Each row comes from the steps of one path. Every step used is in the known rows, and no mark comes twice. Write the path behind each row, first mark first.
Known rows
e-m-g-d: [ 64 -31   5 -45 -10 -24 -29 -19  17  -6   5   2 -18  15  -4   0  -4  30
 -39 -10   1 -12   3   2   1  10  51  25 -29 -10 -81 -19]
t-m-n-z-f-y: [-15  38 -21 -17   6  -3  15  17   1  36 -21  25 -44   2   1 -29  -8 -18
  -7  30 -30 -15 -11   9   9   7   8  29  25   1   4  22]
z-n-m-g: [ 22 -34  -8  44   7 -19 -16  -7 -11 -38   2 -18   8 -29 -28  -6  -4   9
 -23 -19  -5  -9 -15  15  -4  -3 -30  26  13  48 -37   6]
e-m: [  8 -25 -10  13 -35  -4 -30   7   9  -4   3 -10  11   2  -2  13   8  12
  -9 -18  20 -20  15 -18 -16  11   2 -39  -5  -2  23 -11]
n-z: [ 14  54   7 -28   1   7 -10 -30 -11  -1 -21  24  26 -10 -15  39  -1 -28
 -12   7  17 -41   5 -27  21   4  12   6 -44  18   0  -5]
y-e-m-n: [-35 -87 -23  53   8  -1  30   1 -14  15  15 -35  31  -1  34 -24   4 -17
   4   9  -2   3   9 -11 -40   4 -24  21   3 -59  68 -25]
d-g-m-n: [-17 -10 -13 -29   1  13  55  -9  10  34  28 -17  13 -38 -25 -19  17 -22
   1  14 -23  17   2 -19 -23  21 -64  13 -23  -3 102   4]
d-g-m-n-z-f-y: [-16  58 -29 -35  19 -16  17  19  20  42   4  14 -37 -15  -2 -40   0 -24
   4  42 -33  25 -11  -3   0  20 -49  50   8   9  35  17]
e-m-n-z: [-29 -23 -17   8  18 -13  28 -26 -12  12 -21  -1  28 -33  15  21   2 -50
 -13  21 -17 -26  17 -32 -15   4  26  54 -20 -17 -15  -4]
y-e-m: [  5 -52  -7  43  -9  -5 -22   2  -8   6  22 -20  31  38  33   6  -4  19
   5 -17  33   2  14  -5 -27   9 -15 -35  -6 -26  36 -30]
y-f-z-n: [-18  25  12  54 -55  17  -9  13 -22 -36   7 -30   8 -19  14  -8  21   5
  11 -31   6 -10  -6  46  -2 -33  27 -45  -6  35  -1  18]
e-m-t: [-12 -14  15  -3  -5  11 -12 -21  25   2 -28  25 -11 -20   3  47   3  41
  33 -16  19  26  23  -5 -13   7  35 -41  34  -5 -63  -5]
m-g-d-p: [  34   68   16 -115   -6   14  -53  -32    8  -30   23   21   -2   31
  -63   16    4   12  -57    7   -4  -32   -7   -2   47    8   26   17
  -21  -18   28   -9]
y-e: [ 11  -5   4  27  -8  22  -8  -3 -18   7  18  -8  32  33   9  -4  -3   7
  13  -6  38  -5  -2  -3   0   2 -43 -37 -22 -26  77 -30]
f-y-e-m: [ -5 -12   8  45  10 -25 -23  16  -9   6  22 -19  -6  49  37 -17  -9   8
  14   0  22   6  16   0 -29   9 -11 -28  22 -23  44 -19]
z-n-m: [ -2 -30  -7  70 -16  -2 -21  13 -20 -40  13 -28  24 -20 -28  -8   5  18
 -25 -29   6 -16 -13  28   7 -11  -2 -27  14  73  -3  18]
d-g-m: [ 21  36   5 -52 -15  11   4  -6  20  27  37  -1  11  -4 -26  12   9  14
   3 -11  11  16   4 -15  -5  25 -59 -42 -36  35  73   0]
z-f-y: [ 11  49 -24  -6 -40   4 -39  49  21   5 -10  14 -50   8 -29 -54   7  14
   8  13   7  -5 -15  11  17  10 -48 -25  24  -4  61   5]
e-m-g: [ 35 -26 -13 -11  -9 -20 -25 -16  16  -8  -6   0  -4 -10  -6  13   0   7
  -9  -7   6 -14   9 -25 -24  20 -30  16  -4 -17 -13 -19]
g-m-n-z-f-y-e: [-25  -8  -4  21  18 -21  57  19  -8  39  17 -11  -5  33  37 -45 -22 -20
  20  32  -6  26  -8   9 -10  12 -73  42   2 -25  -6 -11]
c-m: [ -5  15  -2 -23 -15  31  -3  -1   5 -15   2   3   6  25 -52  16   5  36
  -3 -22  13 -22  11 -31  14  -2  46 -88  25  16  63  14]
y-f: [  6 -26   6  -3 -45  32 -25 -30   0 -31  -8 -16   1 -17 -19 -14  26   7
  12 -31  15   4  -7  44  12 -15 -78 -54 -24 -26  46  -1]
z-n-m-g-d-p: [ 15  31  11 -55   7  -7 -57 -22  -8 -56  37  -3   7  21 -56   5   0  26
 -75 -10 -18 -21 -18  31  46  -6  42  26   7  34 -31  12]
n-z-f-y-e-m: [ -3  -2 -18  33  18 -33 -33  22   0  18   5   2 -10  50  57 -13 -18  11
   8  10  14  13   4   6 -14   9  -7   9  16 -18 -23 -19]
f-z: [  8  72  40   1 -27  20  18  17  -3  -5  11  -1  20  -8 -10  39  10 -31
  24   3  24 -23  16 -23  -5  -7  92 -30 -28   7  80   4]
f-y-e-m-t: [-24  -2  32  28  33  -7  -6 -12  10  14 -11  15 -26  22  38  22 -14  38
  53   1  22  46  23   7 -26   5  23 -28  60 -28 -41 -14]
n-m-g-d: [ 71 -33  29 -31  21 -13 -11 -29   6 -28  13  -1  -7   3 -34   2  -5  14
 -37 -11  -2   2  -8  24  19  -1  55  38 -31  13 -67  -3]
c-m-e: [ 20  -4   5 -74   9  20 -23   1   6 -10 -11  15   9  32   9  58   2  19
   0 -34   1 -10  16 -60   7 -18  24 -73  -3 -13  -8  -2]
t-m-n-z-f-y-e: [-22   6 -15  16  35  -2  26  11 -18  45   5  10 -18  44  43 -32 -21 -10
   9  28 -13   5 -12  21  -5   4  -6  27  22 -31  25  -2]
f-y: [ 10  68  12  -9 -17   0 -17  19  -1  -6  -1   6 -34   5 -34 -22   7 -15
   9  13  10 -24   3  -8   7   7 -27 -31  12   4  80   7]
n-z-f-y: [  6  74 -18 -18  -9 -10 -33  25  11  10 -22  28 -38   7 -11 -25  -3 -11
  -1  24   1 -13 -11   1  25   7 -22   9   6   8  -4   7]

Which path is each row?
[ 16  31 -37 -19 -31  14 -34   8  14   9 -27  30   6  -5 -13   3  -1   2
 -13   4  13 -17 -15  -4  32   7 -19   4 -29   3 -27  -7]	n-z-f
[-15  -3 -51  -8 -16  15   7   6   6  17 -32  17   9 -32  -7 -22   5 -23
 -12  23 -13 -14 -18  -7  16   5 -30  49 -17 -24  -4  -5]	m-n-z-f
[ 22 -46   2   9   7  -9 -38  16 -16 -35  -2 -10  25  -8  31  33   3   2
 -22 -41  -4  -4  -6  -8   0 -27 -18 -20 -12  35 -68   3]	z-n-m-e
[-30  13  50  61  23  12  21  -3  -2 -27  -8   4   6 -39  -2  54  -1  28
  38 -18   8  32  10  26  -4 -24 116 -21  47  65 -81  29]	f-z-n-m-t
[-13   8 -48 -40   1   6  21   2  21  44   0  15   5 -31  -2 -15   4 -11
  -7  23 -25  20 -15  -9   4  19 -47  49 -29   3  11   3]	d-g-m-n-z-f
[ 40 -42  25 -28  23   1 -26  -1   1 -26  -4   1  26  -5  20  59   3 -19
  -1 -29   5   5   7 -24   0 -18  -8 -17 -32  -4 -24  -6]	n-m-e
[-21  45 -29  -9   2  -7   3  24   5  17 -27  18 -36 -18  -9 -47   2 -34
  -1  41 -23 -13 -13  -2  12   5 -28  51  16 -18  24   9]	m-n-z-f-y
[  6  37  19  28  11   0  -9  12 -19   7  20  -8  -8  45  12 -28  -6  -6
  23  13  27  -1   0   4  -3   2 -42 -26   7 -25  93 -18]	f-y-e
[-38 -68 -38  57   3 -15  13  39   2  23  10 -27 -15  12  39 -69   0  -4
   6  22 -13  22  -2   9 -36   8 -46  32  40 -65  63 -15]	z-f-y-e-m-n
[ -4   0  49 -31 -21  17  49 -27  26  19  -9  19  -3 -13 -23  45  -5  36
  46 -19  22  37  17  -4   0  15 -17 -49   4  19 -77   0]	g-m-t
[-24  22  23 -31  12  44   8 -28  21  -5 -29  35 -15  -2 -41  49  -1  64
  39 -22  13  21  18 -21  15  -6  76 -84  59  10 -24  16]	c-m-t
[-17  23 -10 -15 -10 -22  46  24  12  32  -9   5 -30  -4  -5 -40  -8 -30
   4  32 -25   6  -6  -3   5  16 -50  42   4   2 -23  13]	g-m-n-z-f-y
[-21 -49   6  -4 -32   7  85  -2   1  20  15 -30  20 -28 -26 -17   8 -30
   2   7 -12  -4   7 -18 -18  17 -66   7 -24 -10  39   0]	g-m-n
[  1  28  47   7 -34  29   5 -11  -4 -27   8 -18  10 -15   5  25  25 -24
  38 -19  17   6   9  28  -4 -26  44 -45 -28 -16  55  10]	y-f-z
[-25 -21  21  58  14  13  -3 -15  -1 -30 -19   7   0 -41 -21  27   0  46
  19 -27   8  28  -3  32   7 -14  32 -27  48  59 -86  21]	z-n-m-t
[-23  13 -22  29  29  -7  16  17 -15  27  -3   2 -12  23  33 -53 -11 -24
  16  40  -5  11 -15   8  -2   2 -47  49  12 -45  38 -15]	m-n-z-f-y-e
[-39  -6  -1  34  55 -33  34 -17 -25  23  -4 -11  11   6  48  -5 -12 -54
   5  37 -16  -6  17 -20 -26   3  13  66   3 -33   6 -10]	f-y-e-m-n-z
[ 13 -29  26  49   9 -14   4 -20 -13 -57  12 -33   4 -38   2   5   7  -7
   7 -27 -11  18 -10  50 -15 -29  17  25  11  33 -47  20]	y-f-z-n-m-g
[ 14  -9  31  21  16 -12 -12  29 -18 -34   9 -12  30  -8  51  59   0 -20
  -3 -33  -3   0   5 -14 -11 -37  68 -11 -14  41 -61  11]	f-z-n-m-e
[ 54 -33   8   4   6 -23 -24 -14  -8 -35  16 -11  -9   0 -24 -17  -7  35
 -53 -21  -9  -8 -20  38  20 -10  47  35 -13  48 -99   4]	z-n-m-g-d
[ 73   1  22 -76  -8   4 -10 -34   5  12   8  23 -27  34 -20  14 -12  37
 -44 -16  -5 -26  -8  18  19   8  71   0 -31  11 -62  -4]	t-m-g-d
[-33  42 -34 -15  22  -4  17  23   8  11 -21  15 -40   5 -23 -37  -3  -8
  -1  30 -32  -7  -4 -15  16   0  27  16  49  -6  17  25]	c-m-n-z-f-y
[-14 -26 -29 -15 -26   0  49   6  14  29 -13   3  14 -20  -4 -16  -3 -19
  -8  17 -14   4 -10  -9   8  16 -56  40 -27  -1 -48  -2]	g-m-n-z-f
[-25 -58 -52  34   8  -7   8  10  -1  25 -12  -1  22   4  48 -22  -8  -9
  -4  17  -6  11  -7  -1 -12   7 -22  51  -5 -45 -25 -23]	y-e-m-n-z-f
[-38  11 -12 -22  36  16  46 -33 -15   3 -19   7  23 -15 -24  22   0 -31
 -10  18 -24 -30  13 -44   9  -7  62  16   3  -1  16  14]	c-m-n-z
[  9 -44  37  20   8  -4 -19   7 -18 -51   7 -28  23 -16  62  46  12 -13
  10 -51  -9  21   1  28 -11 -53  29 -23 -17  23 -75  16]	y-f-z-n-m-e
